What can hang from each mark:
ropig: divipug godo
nulob: kevofeb
suge: divipug sibek vitam
sibek: suge
kevofeb: suge
divipug: ropig
dalite: godo lemuru vitam
vitam: dalite ropig suge
lemuru: dalite

Known rows, with every way that one mark hangs from another:
vitam(dalite(godo lemuru) suge): [ 6.12  4.89  3.23  2.79 -3.65  1.10 -2.81 -0.52 -2.18 -3.85 -3.62  0.48
 -0.18  1.32  3.64 -3.60  0.08  2.13  4.40  2.69 -0.73  1.68  6.10]
ropig(godo): [ 1.74 -0.42  2.41  3.66  0.19  1.95 -1.12  1.47 -0.28 -1.03 -4.11 -0.34
 -1.70 -1.21  1.48 -1.66 -0.24 -1.42 -0.42 -0.13 -0.63  2.25  0.12]
sibek(suge(divipug vitam(ropig(godo)))): [ 3.69  2.92  1.32  0.87 -0.70 -0.39 -3.36  0.24 -0.01 -4.44 -4.03 -1.04
 -3.13  0.05 -2.57  1.00  0.13 -2.22  1.42  2.85 -1.59  3.31  1.34]
kevofeb(suge(divipug(ropig) vitam)): [ 7.56  3.11 -1.92  1.52  0.33  1.99 -2.02  0.44  2.61 -0.17 -2.81 -1.65
 -0.38 -0.12 -2.70  1.00 -0.70 -2.42  2.26 -0.46 -0.66 -0.22  2.16]
sibek(suge(divipug(ropig))): [ 3.50  2.62  1.73  2.69 -2.53 -0.46 -1.88  0.24 -0.81 -2.91 -2.15 -0.04
 -2.57 -0.26 -0.94  0.13  0.81 -2.07  2.41  2.75 -2.37  2.32  1.78]
kevofeb(suge): [ 5.73  1.02 -0.36  2.11 -1.25  2.44 -1.23  0.55  1.19  0.90 -1.38 -1.06
  0.47  0.17  1.38 -0.02 -0.57 -1.40  2.46  1.51  0.74 -0.36  0.33]
suge(sibek): [ 2.87  1.16  2.27 -0.69 -0.34  1.05 -1.02 -0.38  0.33 -0.14 -4.22 -0.27
 -3.59  0.91  0.01 -0.21 -1.54  2.42  0.40  1.44 -0.01 -0.05  2.03]
nulob(kevofeb(suge)): [ 5.30  1.61 -2.10  2.70  0.40  2.95 -2.72  0.71  0.57  1.36 -2.23 -0.26
 -0.79  0.82  1.24  0.55  1.88 -1.48  3.79  1.28  0.35 -0.95 -1.05]
sibek(suge(divipug vitam(dalite(godo)))): [ 4.59  4.24  1.00 -0.43 -0.93 -1.24 -3.09  0.82 -0.85 -3.77 -3.83 -0.52
 -3.76  0.46 -1.68  0.18 -0.37 -0.03  2.80  2.36 -0.35  2.93  2.68]
lemuru(dalite(godo vitam(suge))): [ 6.46  1.20  2.66  2.79  0.24  1.09 -3.04  2.60 -0.62  0.71 -3.34  2.00
 -0.56  2.22  0.31 -1.14  0.36 -1.04  2.33  2.27  0.81  1.50  2.65]
dalite(lemuru vitam): [ 6.77  2.88  0.04 -1.27 -0.40  4.39 -0.40  2.12 -0.28 -0.22 -1.50 -1.44
 -1.32  2.92  1.83 -0.74 -0.80 -1.10  0.38  3.06  0.92  0.09  1.26]
lemuru(dalite(vitam)): [ 5.09  0.20  0.93  0.45  0.31  0.73 -0.83  2.07 -0.35  1.52 -1.33 -0.42
 -1.23  1.86 -0.08 -0.07 -0.18 -1.45  1.17  2.36  1.00  1.45  1.68]
lemuru(dalite(godo vitam(ropig(divipug)))): [ 6.14  0.58  2.44  2.90  0.86  1.92 -2.86  2.49 -1.01  0.41 -2.87  0.62
 -0.89  1.12 -1.53 -1.23  0.15 -2.23  1.29  1.61  0.73  1.76  2.14]
vitam(dalite): [ 2.34  1.66  1.38  0.20 -2.38 -0.14  0.21  0.51 -2.31 -1.66 -1.33 -2.56
 -1.33  0.29  2.04 -2.12 -0.62  2.05  3.35  1.39 -0.03  1.59  2.76]
kevofeb(suge(sibek vitam)): [ 7.27  2.10 -0.74 -0.95  1.05  1.82 -1.83 -0.36  2.92  0.39 -4.26 -0.63
 -1.81  1.09 -1.36  1.16 -1.80  0.02  1.35  1.10  1.31 -0.15  1.89]
dalite(godo lemuru): [ 7.08  4.27  1.40  2.83  0.28  5.22 -2.29  1.57 -1.22  0.31 -3.22  1.39
 -2.02 -0.48  2.51 -2.67 -1.44  0.31  1.03  1.35  1.13  0.09  2.37]
dalite(godo lemuru vitam(suge)): [ 8.66  4.23  2.43  2.04 -0.55  4.88 -3.54  2.87 -0.65 -1.51 -4.24  2.04
 -0.42  3.40  2.39 -2.26 -0.01 -0.48  1.95  2.88  0.63  0.15  2.56]
suge(divipug sibek vitam(dalite)): [ 4.92  4.85  0.38 -4.33  1.28 -1.03 -2.68 -0.63  1.35 -2.54 -6.53 -2.34
 -5.27  1.43 -4.28  0.97 -2.99  3.66  1.15 -0.52 -0.38  0.53  5.98]
nulob(kevofeb(suge(vitam(dalite)))): [ 5.97  2.48 -2.94  1.06  1.14  2.19 -2.61  0.66  0.71  0.54 -2.83 -0.92
 -1.26  1.13  0.17  0.58  1.62 -0.88  4.20  0.94  0.76 -0.23 -0.09]
nulob(kevofeb): [ 2.60  1.42 -1.36  1.86  0.23  2.53 -2.15  1.09 -0.85  0.65 -2.11 -0.68
 -2.14  0.66  1.31  0.10  2.24 -0.28  2.98  1.03 -0.08 -0.60 -1.54]
kevofeb(suge(divipug(ropig(godo)) vitam)): [ 7.53  2.67 -1.34  2.47  0.86  2.00 -2.19  0.60  2.82 -0.42 -3.80 -1.20
 -0.43 -0.48 -2.71  0.73 -0.72 -2.98  1.70 -0.90 -0.96  0.51  2.25]
sibek(suge(vitam(dalite ropig(divipug)))): [ 3.29  2.41  1.23 -0.25 -2.05 -0.99 -1.85 -0.52 -1.14 -5.07 -2.41 -2.03
 -2.82  0.21 -1.57 -0.06  0.92 -1.50  2.07  3.55 -0.51  3.80  1.37]
kevofeb(suge(divipug(ropig) sibek vitam)): [ 8.18  3.34 -0.88  0.40  1.13  1.51 -2.40 -0.46  3.44 -0.17 -4.91 -0.66
 -1.83  0.56 -3.69  1.39 -1.71 -0.92  1.74 -0.30 -0.78 -0.30  3.88]
sibek(suge(divipug(ropig) vitam(dalite))): [ 4.50  3.92  0.62  0.33 -1.45 -1.58 -1.74  0.07 -0.55 -4.12 -2.99 -1.04
 -3.29  0.19 -2.45  0.29  0.37 -1.23  2.88  2.25 -1.79  3.38  3.17]
lemuru(dalite(vitam(suge))): [ 5.16  0.58  1.61  1.06 -0.93  0.16 -1.69  1.34 -0.23  0.26 -1.83 -0.02
 -0.52  2.51  0.38 -0.12  0.63 -1.48  1.72  2.96  0.32  1.47  2.39]

Rows:
[ 2.31  1.26  4.95  5.06 -4.21 -0.69 -2.92 -1.32 -2.23 -6.65 -4.19 -1.68
  1.44  0.81  1.62 -3.19  1.24 -0.22  4.41  3.11 -3.61  4.00  4.84] -> vitam(dalite ropig(godo) suge)
[ 3.33  1.99  0.90  0.09 -1.24  0.00 -2.00  0.03 -0.60 -3.77 -2.23 -1.11
 -2.58  0.57 -1.03  0.62  0.76 -1.69  1.95  4.18 -0.56  3.23 -0.15] -> sibek(suge(vitam(ropig)))
[ 4.68  1.85  2.48  0.29 -1.69  0.95 -2.39  1.53  0.58 -2.45 -4.07 -0.34
 -0.97  3.94 -0.98  0.22  0.66 -0.12  1.97  1.88 -1.88  0.01  2.41] -> dalite(vitam(suge(divipug(ropig) sibek)))
[ 5.92  5.94  3.09 -0.18 -3.99 -0.67 -3.10 -2.71 -0.44 -4.61 -5.06 -0.95
 -2.05  2.16  1.21 -1.44 -1.29  3.21  3.31  2.67 -2.05  0.95  8.91] -> vitam(dalite(lemuru) suge(divipug sibek))
[ 7.24  3.60 -1.76 -0.40 -0.13  0.90 -2.40  0.37  1.86 -0.75 -3.00 -2.50
 -0.74  0.52 -1.66  0.77 -1.57 -0.57  3.05  0.13  0.41  0.00  3.03] -> kevofeb(suge(divipug vitam(dalite)))
[ 7.72  3.45 -0.95 -1.17  1.08  1.43 -3.08 -0.37  3.36 -0.01 -5.06 -1.12
 -2.29  1.00 -2.91  1.89 -2.37  0.13  1.39  0.18  0.42 -0.78  3.25] -> kevofeb(suge(divipug sibek vitam))
[ 7.65  4.56  1.62 -1.31 -1.58  3.03 -2.75  0.49  0.86 -2.33 -4.15 -0.46
 -1.66  4.29  0.75 -0.02 -0.76  0.00  0.79  3.44 -0.67 -0.31  4.40] -> dalite(lemuru vitam(suge(divipug sibek)))
[ 3.19  2.23 -0.07 -1.35 -0.65  0.64 -1.31 -0.46 -0.66 -4.08 -2.51 -4.57
 -1.96 -0.16 -2.69 -0.66  0.25 -0.30  1.25  0.38 -0.14  1.97  1.94] -> suge(vitam(dalite ropig(divipug)))
[ 5.47  4.60  3.32  0.03 -4.03 -0.32 -1.84 -2.69 -0.83 -4.15 -4.32 -0.57
 -1.56  2.26  2.78 -2.18 -0.76  3.17  3.31  3.61 -1.20  1.56  7.56] -> vitam(dalite(lemuru) suge(sibek))
[ 7.32  2.54  0.59  2.44 -0.43  1.65 -2.14 -0.53  2.48  0.33 -4.10 -0.11
 -1.07  0.31 -1.95  0.55 -1.57 -0.88  2.32  0.32 -1.38 -0.61  4.00] -> kevofeb(suge(divipug(ropig) sibek))
[ 7.11  3.19 -1.97 -0.07  0.27  1.96 -2.66  0.53  2.58 -0.01 -2.98 -2.09
 -0.81  0.33 -1.91  1.50 -1.28 -1.45  1.89  0.04  0.51 -0.70  1.53] -> kevofeb(suge(divipug vitam))
[ 3.78  3.10  3.15  2.52 -3.16 -0.08 -3.17 -1.55  0.87 -3.30 -4.87  0.09
 -1.52  1.37 -0.96 -0.07  0.56  0.79  2.14  1.20 -3.35  0.01  4.76] -> vitam(suge(divipug(ropig) sibek))
[ 6.63  1.58 -1.34  0.94  0.10  2.59 -1.90  0.21  1.82 -0.49 -2.13 -2.16
  0.41  0.41 -1.04  0.62 -0.52 -2.04  2.44  1.59  0.48  0.36  0.31] -> kevofeb(suge(vitam(ropig)))
[ 5.38  1.30  3.88  3.70 -0.99  3.13 -4.25  3.54 -1.50 -2.80 -4.20  1.13
  0.95  3.43  0.34 -1.95  1.29 -0.73  3.56  2.67 -0.95  0.85  0.47] -> dalite(godo vitam(ropig suge))
[ 4.84 -0.38  2.05  2.17  0.27  1.03 -1.68  1.49 -0.34 -0.29 -2.46 -0.93
 -0.90  1.00 -1.51 -0.50  0.36 -3.24  0.20  1.90  0.05  2.51  2.03] -> lemuru(dalite(vitam(ropig(divipug godo))))
[ 6.61  3.32 -2.54  0.41  2.07  2.27 -3.99  0.08  2.07  0.76 -4.83 -0.22
 -2.67  1.43 -1.70  1.84  0.66 -0.40  3.12  0.38  0.17 -1.29  1.00] -> nulob(kevofeb(suge(divipug sibek vitam)))
[ 5.70  4.67  0.48 -2.06  1.36 -0.92 -1.69 -0.82  1.39 -2.73 -6.36 -1.71
 -4.65  0.76 -5.35  0.32 -2.03  2.21  1.62 -1.20 -2.06  1.20  6.85] -> suge(divipug(ropig) sibek vitam(dalite))
[ 6.02  2.73 -1.52  1.76  0.94  2.29 -3.79  0.14  1.47  1.14 -4.32  0.19
 -2.16  1.28 -0.49  1.24  0.76 -0.41  3.47  0.83 -0.29 -1.44  1.07] -> nulob(kevofeb(suge(divipug sibek)))
[ 6.31  2.38 -2.41  0.54  2.02  2.44 -3.12  0.10  1.82  1.07 -4.27  0.05
 -2.32  1.44 -0.64  1.37  1.08 -0.42  3.04  1.05  0.74 -0.81  0.01] -> nulob(kevofeb(suge(sibek vitam)))
[ 6.92  3.43  0.99 -0.40 -2.17  3.61 -1.65  1.08 -0.01 -2.05 -2.07 -0.83
 -0.30  3.84  2.50 -0.73  0.42 -1.06  1.14  3.86 -0.06  0.18  2.23] -> dalite(lemuru vitam(suge))
[ 6.67  1.92  0.07  4.44 -0.62  2.16 -1.97  0.63  1.84  0.06 -3.00 -0.65
  0.27 -0.76 -0.98 -0.16 -0.54 -2.92  2.26 -0.28 -1.50  0.20  2.43] -> kevofeb(suge(divipug(ropig(godo))))
[ 2.13  0.41  3.54  3.76 -1.69  0.44 -1.14  0.14 -2.63 -4.01 -3.30 -2.53
 -0.06 -0.53  0.75 -3.18 -0.37 -0.24  3.25  1.96 -2.22  3.89  3.43] -> vitam(dalite ropig(godo))
[ 5.96  4.29 -0.51 -1.49  1.01  1.87 -1.27  1.00 -0.68 -1.64 -3.40 -1.63
 -2.71  0.36 -0.14 -1.44 -1.37  1.42  1.87  0.57  1.41  1.54  2.93] -> suge(vitam(dalite(godo lemuru)))
[ 5.11  3.91 -1.22 -2.65  0.18  1.26 -0.31  0.22 -0.29 -1.94 -2.35 -3.01
 -2.67  0.59 -0.10 -0.71 -1.13  1.17  1.42  1.00  1.11  1.54  2.81] -> suge(vitam(dalite(lemuru)))
[ 5.68  1.82 -1.35  1.91  0.91  2.62 -2.94  0.12  1.14  1.38 -3.69  0.47
 -1.87  1.32  0.56  0.82  1.17 -0.37  3.44  1.48  0.31 -1.03  0.12] -> nulob(kevofeb(suge(sibek)))
[ 3.54  2.63  0.70 -1.04 -1.53 -1.23 -1.23  0.23 -1.01 -3.53 -2.33 -1.04
 -3.20  0.75 -0.11 -0.01  0.30 -0.25  2.51  3.62  0.19  3.50  1.16] -> sibek(suge(vitam(dalite)))
[ 5.86  2.17 -3.16  1.37  1.46  2.80 -2.81  0.76  1.22  1.04 -2.76 -0.66
 -1.33  1.00  0.06  1.17  1.80 -1.48  3.44  0.83  0.75 -0.74 -1.21] -> nulob(kevofeb(suge(vitam)))
[ 8.57  3.42  2.18  2.29  0.95  6.09 -2.92  3.35 -1.39 -1.02 -3.53  0.79
 -0.48  2.53  0.80 -2.40 -0.87 -1.30  1.95  3.09  0.39  0.71  1.85] -> dalite(godo lemuru vitam(ropig))
[ 3.77  2.76  3.69  3.41 -2.60 -0.08 -3.35 -1.41  1.07 -3.61 -5.83  0.53
 -1.63  0.98 -0.93 -0.42  0.53  0.25  1.56  0.73 -3.61  0.72  4.84] -> vitam(suge(divipug(ropig(godo)) sibek))
[ 4.06  0.69  3.20  0.49 -2.01  1.50 -2.67  1.09 -0.26 -3.30 -3.60 -1.02
  0.10  4.32 -0.27 -0.18  0.92 -0.27  2.42  3.86 -1.67  0.76  1.31] -> dalite(vitam(ropig suge(sibek)))
[ 2.35  0.63  5.54  4.59 -3.25  0.79 -4.34 -2.65  0.52 -6.46 -6.41 -1.01
 -0.83  0.10 -1.56 -1.22  1.66 -1.84 -0.30  1.64 -3.34  2.25  3.46] -> vitam(ropig(divipug godo) suge(sibek))
[ 6.11  2.68  3.89  1.60 -0.12  2.12 -4.72  3.43 -0.15 -1.79 -6.33  2.16
 -1.45  3.86 -0.56 -0.98 -0.11  1.17  2.50  1.20 -0.42 -0.27  2.36] -> dalite(godo vitam(suge(divipug sibek)))
[ 4.62  3.12  4.40  4.71 -4.13  0.83 -2.82 -2.12 -1.99 -6.63 -4.12 -1.58
  1.20  0.74  2.44 -3.52  0.57 -0.64  3.76  3.97 -3.39  4.00  6.60] -> vitam(dalite(lemuru) ropig(godo) suge)
[ 7.65  3.23 -0.44 -0.31  0.83  1.67 -3.49 -0.73  3.04 -0.92 -5.00 -1.58
 -1.52  1.06 -3.57  1.74 -2.16 -0.44  1.92  0.90 -0.43 -0.33  3.43] -> kevofeb(suge(divipug sibek vitam(ropig)))
[ 4.33  1.88  2.41 -0.83 -1.74  0.85 -2.80  1.65  0.55 -2.32 -4.22 -0.65
 -1.31  4.27 -0.46  0.55  0.25  0.58  1.74  2.15 -1.07 -0.31  2.00] -> dalite(vitam(suge(divipug sibek)))
[ 3.83  2.04  1.02 -2.38  1.03  1.31 -2.30 -1.43  1.60 -3.13 -5.44 -2.55
 -4.17  0.56 -4.52  0.96 -0.86  0.62 -1.04  0.58 -0.15  0.89  2.15] -> suge(sibek vitam(ropig(divipug)))
[ 7.24  4.39  0.89 -0.49 -2.13  3.33 -2.50  1.06  0.28 -2.35 -2.68 -1.15
 -0.63  3.76  1.43 -0.27 -0.04 -1.09  1.14  3.24 -0.65 -0.27  3.24] -> dalite(lemuru vitam(suge(divipug)))
